Every row comes from one small tree of marks. The marks that hang from a mark follow it in brackets, in the order of their numbers. Every link used is in the known rows. Which tree was each row made from?
Known rows:
K_657{K_275}: [ 1.55  0.20 -1.73  0.86 -2.65 -2.24  2.29  0.30  2.90 -1.83  1.80  0.28
 -0.31  2.16  1.18  3.90  3.84  1.23  1.50 -0.31  3.26  0.54  1.94]
K_280{K_745{K_583{K_760}}}: [ 1.21  5.17 -2.82  1.42  0.25 -2.94 -1.09  1.23  3.67 -0.13  1.41 -1.29
 -0.76  2.09  2.66  4.60  1.95  1.05  1.39  0.85  4.73 -1.03  0.37]
K_583{K_760{K_280{K_745}}}: [ 2.39  5.61 -1.85  1.87 -0.54 -4.67  1.50  0.61  2.20 -2.77  1.90  0.60
 -1.77  2.64  2.12  4.61  2.21  1.05  1.04  0.43  4.55 -1.30  4.02]
K_275{K_657}: [ 1.51  0.80 -1.10 -1.66  0.61 -1.56  0.53 -2.02  3.66 -1.84  0.03  0.64
 -0.61  1.82  1.21  1.74  2.61  2.31  0.61 -2.52  3.08  1.22  2.30]
K_583{K_745 K_760}: [ 3.41  2.47 -2.39  5.15 -0.12 -3.78  0.75  0.82  2.81 -1.94  0.23  1.18
 -1.51  3.15  2.40  4.21  2.28  0.00  1.30  0.42  3.98 -1.09  2.61]
K_825{K_275 K_760 K_768}: [ 1.21  2.78  1.00  2.23 -0.72 -1.29 -1.81  0.73  3.89 -1.55  1.12 -0.57
  2.94  3.34  2.75  2.42  3.27  0.39  1.70  4.29  3.55 -0.13  4.19]
K_745{K_583}: [-0.26  1.12 -1.28 -1.09  1.26 -0.54  1.55  0.65  3.75  0.50  2.35 -1.31
 -1.11  0.53  0.64  3.94  2.62  1.76  1.40 -2.27  3.50  0.68  0.76]
K_583{K_745 K_760{K_280}}: [ 2.54  2.91 -1.63  5.35 -0.39 -4.02  3.30  0.77  2.32 -2.35  1.39  0.62
 -2.79  2.32  2.27  4.70  2.46  0.19  1.06 -0.02  4.75 -1.63  4.02]
K_825{K_712 K_745}: [ 1.19  5.35 -1.01 -0.07 -1.33 -1.67 -0.08  1.41  3.66 -1.48  3.76  0.79
  0.43  3.06  1.38  1.84  1.93  3.88  0.75 -1.19  2.82  2.64  1.58]
K_280{K_745{K_583}}: [-0.43  4.70 -2.55 -1.37  0.12 -0.26 -1.17  1.19  3.77  0.09  1.35 -0.66
 -0.33  1.86  1.25  4.10  2.09  1.70  1.08  0.05  4.18  0.75  0.48]
K_760{K_280{K_745{K_583}}}: [-1.08  5.02 -1.89 -1.39 -0.08 -0.45  1.41  1.25  3.10 -0.21  2.73 -1.26
 -1.87  1.07  0.98  4.29  2.07  1.97  0.79 -0.79  4.62  0.08  2.01]
K_825{K_275}: [ 1.42  1.61 -0.71  1.06  0.04 -1.83  0.59  0.30  2.74 -1.72  1.57  0.12
 -0.53  3.95  1.08  4.00  2.76  0.86  1.14 -3.28  3.17  0.88  2.60]
K_825{K_275{K_657} K_712{K_280} K_745 K_760}: [ 1.47  7.31  2.34  1.40 -2.71 -1.39 -6.22  0.30  5.68 -2.76  1.99 -2.02
 -2.10  4.46  3.72 -0.50  0.27 -0.34  0.79  1.27  2.65  0.94  2.22]
K_825{K_745{K_280}}: [ 1.93  4.90 -1.52 -0.40 -0.36 -1.25  0.15  0.29  2.48 -1.78  4.89 -0.98
 -0.21  4.49  1.17  4.34  2.02  2.45  1.27 -1.34  3.36  0.61  4.03]
K_760{K_280}: [ 0.88  1.24 -0.47 -0.91  0.71 -2.37  3.94 -0.27  2.26 -1.94  2.80  0.34
 -2.23  1.37  0.32  4.33  2.92  2.14  0.93 -2.57  3.35  0.40  4.47]
K_825{K_275{K_657} K_712 K_745 K_760{K_280}}: [ 0.26  7.52  0.51  1.76 -2.82 -0.95 -1.38  0.73  4.54 -2.28  3.43 -0.70
  0.48  3.57  3.38 -0.45  1.35  0.22 -0.18  0.36  3.31  1.15  4.31]
K_712{K_280 K_583{K_760}}: [ 1.48  1.46  0.69  1.14  0.89 -4.42 -0.19 -0.27  4.18  0.51  0.74 -0.77
 -5.64  2.71  2.30  4.82  2.79 -0.18  2.67 -0.96  3.25 -1.53  3.52]
K_825{K_712{K_583} K_745}: [-0.85  4.84 -1.29 -0.66 -1.17 -0.22  0.57  1.20  4.14  1.50  3.01  1.08
  0.16  3.59  1.20  2.19  3.29  3.18  1.08 -0.67  2.85  2.59  2.73]
K_825{K_768{K_657}}: [ 1.01  1.41  2.92 -0.40 -0.09 -1.19  0.26 -2.73  4.97 -0.94 -0.22  0.67
  2.03  2.36  1.21  6.45  3.78  3.65  1.15 -0.14  2.31  1.01  3.70]
K_768{K_657}: [ 1.18  1.37  1.46 -0.52  0.11 -1.51  0.66 -2.60  4.21 -1.23 -0.10  1.22
 -0.58  2.88  0.74  6.82  3.05  1.83  0.60 -3.48  1.38  0.68  3.40]
K_760{K_280{K_745}}: [ 0.85  5.23 -1.86 -1.05 -0.65 -1.96  1.36  0.18  2.19 -2.32  1.65  0.71
 -1.61  2.47  0.74  3.86  2.28  2.02  0.80 -0.47  4.15  0.31  3.87]
K_712{K_280 K_583{K_745}}: [ 0.13  2.02  0.21  1.10 -0.71 -0.71 -1.07 -0.30  4.30  0.59 -0.91 -0.17
 -5.44  3.29  1.57  4.30  2.68 -0.23  2.31 -0.44  3.14 -0.03  3.13]
K_583{K_745}: [ 1.86  1.83 -2.02  2.30 -0.53 -0.98  0.66  0.53  3.14 -2.00 -0.10  1.29
 -1.42  3.24  1.00  3.74  2.35  0.96  0.94 -0.27  3.32  0.51  2.40]
K_825{K_275 K_712 K_745 K_760{K_280}}: [ 0.20  7.30  0.38  2.53 -2.53 -1.28 -0.30  2.55  3.36 -2.11  4.75 -0.51
  0.17  4.12  2.85  1.48  1.64  0.21  0.48  1.22  3.06  0.82  4.70]
K_825{K_712 K_760{K_280} K_768}: [ 0.57  2.80  1.32  0.58 -0.59 -1.51  1.33  0.76  3.94 -2.00  2.56 -0.21
  1.38  0.63  2.17  0.50  2.98  2.56  1.03  4.65  3.88  0.84  6.20]

Which tree is each row?
[-0.14  4.91  0.07 -1.69  0.01 -1.12 -3.03  0.80  4.29 -0.87  1.62 -2.45
 -4.34  1.81  1.45  4.34  1.17  1.46  2.01 -0.30  4.02  0.05 -0.19]
K_712{K_280{K_745{K_583}}}
[ 0.19  1.43  1.91  4.01 -3.69 -2.82  1.19 -1.50  6.16  1.69 -0.16  0.59
  2.14  2.48  3.43  4.62  5.76  2.37  1.84  2.03  2.75  0.49  4.11]
K_825{K_712{K_583{K_760}} K_768{K_657{K_275}}}
[ 3.92  2.58 -2.69  4.97  0.41 -3.30  0.59  0.67  2.39 -2.01  1.37 -0.33
 -1.62  4.56  2.83  4.41  2.28  0.04  2.02  0.15  4.65 -1.48  5.03]
K_583{K_745{K_280} K_760}
[ 0.27  5.51 -2.48  0.87 -0.22 -3.64  1.86  0.66  2.81  0.64  1.05  0.86
 -2.21  2.88  1.92  4.64  3.38  0.28  1.44  0.54  4.57 -1.60  4.92]
K_712{K_583{K_760{K_280{K_745}}}}
[-1.48  7.02  0.36  1.41 -1.62  0.05 -2.04  1.68  3.92 -0.29  2.61 -2.59
  1.97  1.97  3.53  3.10  2.63  0.25  1.36  5.30  5.36 -1.01  3.53]
K_825{K_275 K_760{K_280{K_745{K_583}}} K_768}
[ 1.01  6.18 -0.68  0.68 -1.63 -1.20 -1.93  1.92  4.14 -2.05  3.37  0.54
  1.35  2.84  2.13  0.87  1.48  1.35  0.52  2.96  2.33  1.23  2.94]
K_825{K_712 K_745 K_760}
[ 0.39  5.03 -1.32 -0.83  0.21  0.33 -0.19  1.54  3.67  0.58  5.57 -3.03
 -0.29  3.09  1.31  4.70  1.99  2.33  1.34 -1.86  4.04  0.36  2.18]
K_825{K_745{K_280 K_583}}
[ 0.71  6.85 -0.59  2.54 -2.29 -1.08 -2.52  2.39  3.93 -1.88  3.44 -0.26
  1.63  4.76  2.91  1.38  1.49  0.23  0.72  1.64  2.74  1.37  2.72]
K_825{K_275 K_712 K_745 K_760}
[ 0.85  1.97 -0.50  1.92  1.48 -3.38  3.72  1.13  3.24  0.00  3.59 -2.21
 -2.40  0.01  1.71  4.66  2.70  1.10  1.32 -1.85  4.72 -1.41  2.74]
K_745{K_583{K_760{K_280}}}
[ 1.83  1.57 -2.01  1.76  1.99 -2.51  1.02  0.65  3.42  0.19  3.51 -2.86
 -1.40  2.14  2.27  4.75  2.42  1.03  2.19 -1.74  5.03 -1.15  3.61]
K_745{K_280 K_583{K_760}}
[ 0.35  3.87  0.25  1.55 -1.24 -1.30 -0.25 -0.04  4.34 -2.21  1.34 -0.57
 -0.66  2.65  2.88 -0.98  2.02 -0.33  0.22 -0.44  3.31  1.22  5.57]
K_825{K_275{K_657} K_712 K_760{K_280}}
[-0.83  7.02  0.44  0.93 -2.20 -0.97 -5.88  1.26  5.09 -0.22  0.00 -0.57
 -3.18  5.26  3.33  1.44  2.02 -1.68  1.93  2.73  3.33  0.40  4.20]
K_825{K_275 K_712{K_280{K_745} K_583} K_760}
[ 0.87  6.17 -0.36  2.88 -1.54 -3.68 -4.17  1.28  4.56 -0.06  0.15 -0.88
 -4.11  5.41  3.41  2.89  2.42  0.04  2.54 -0.54  4.17  0.24  3.14]
K_825{K_275 K_712{K_280{K_745} K_583{K_760}}}
[ 1.47  6.32  0.37 -0.21 -1.52 -2.12 -5.23  1.59  4.46 -3.19  0.35 -0.41
 -2.92  2.95  2.61  0.86  0.44  0.11  1.65  3.96  3.25  0.48  3.46]
K_825{K_712{K_280{K_745}} K_760}
[ 1.01  4.83  0.35  0.04 -1.73 -1.06 -0.31  1.01  4.36 -1.35  3.96  0.46
  3.15  2.69  1.73  1.39  2.81  5.85  0.86  2.14  3.67  2.76  1.91]
K_825{K_712 K_745 K_768}
[ 0.71  1.81  2.90  0.19 -0.80 -1.05  0.15 -2.32  5.59 -1.02  0.20  1.01
  2.48  1.91  1.38  4.33  3.49  4.89  1.10 -0.38  2.35  2.54  3.79]
K_825{K_712 K_768{K_657}}
[ 1.53  2.53  0.04  4.24 -0.35 -3.58 -0.94  0.18  4.32  0.37 -0.77 -0.36
 -5.74  3.59  2.82  4.87  2.66 -1.02  2.23  0.52  3.80 -1.68  3.21]
K_712{K_280 K_583{K_745 K_760}}
[ 0.90  6.24  0.00  0.26 -1.12 -1.83  1.25  1.31  2.79 -2.30  4.39 -0.33
 -0.60  2.12  1.73  3.46  1.65  0.18  0.39  2.75  2.84 -0.85  4.52]
K_825{K_745 K_760{K_280}}
[ 0.10  3.38  4.43  2.40 -1.41 -1.30  0.18 -1.97  4.62 -1.62  1.09 -0.60
  1.86  3.07  2.83  6.10  3.59 -0.02  1.01  1.79  2.73 -0.76  6.78]
K_825{K_275 K_760{K_280} K_768{K_657}}
[-0.47  2.24  3.32  2.42 -0.49 -2.74  2.89 -2.23  5.79  1.74  0.72  0.44
  0.36  1.73  2.70  4.65  4.70  3.31  1.27 -0.04  3.19  0.28  6.66]
K_825{K_712{K_583{K_760{K_280}}} K_768{K_657}}
[-0.11  5.53 -1.14  0.99 -0.47  0.35 -1.12  1.70  3.45  0.44  5.59 -3.47
  0.14  4.74  2.21  4.97  2.14  1.11  1.39 -2.97  4.29  0.61  2.06]
K_825{K_275 K_745{K_280 K_583}}
[ 0.07  5.88 -2.56  1.48 -0.70 -3.27  1.59  1.19  3.60  0.50  1.25  0.92
 -1.96  2.76  2.28  2.36  3.28  1.61  1.11  0.66  4.74  0.12  5.17]
K_825{K_712{K_583{K_760{K_280{K_745}}}}}
[ 0.36  1.66 -1.31  1.33  0.78 -3.70  4.63  0.22  3.02  1.13  2.01  0.06
 -2.67  1.76  1.72  4.62  3.91  0.48  1.78 -1.69  4.12 -1.36  5.60]
K_712{K_583{K_760{K_280}}}
[-0.86  3.30  3.27  1.03 -1.40 -0.91 -3.50  0.73  5.58  0.73  0.69 -1.69
 -1.01  3.41  3.30  0.82  3.17  0.23  2.67  4.09  3.37  0.89  5.04]
K_825{K_275 K_712{K_280 K_583} K_760 K_768}
[-0.49  6.06  3.02  1.71 -1.44  1.03 -2.10 -1.22  5.58  1.11  4.10 -3.70
  3.02  4.97  2.67  7.65  3.09  2.88  1.36 -1.22  3.71  0.57  3.07]
K_825{K_275 K_745{K_280 K_583} K_768{K_657}}
[ 0.69  1.56  2.81  2.11 -3.99 -1.49 -0.51 -1.59  5.26 -1.73 -0.16  0.04
  3.33  2.06  2.79  5.49  4.32  0.17  1.42  5.43  2.08 -0.77  4.11]
K_825{K_760 K_768{K_657{K_275}}}
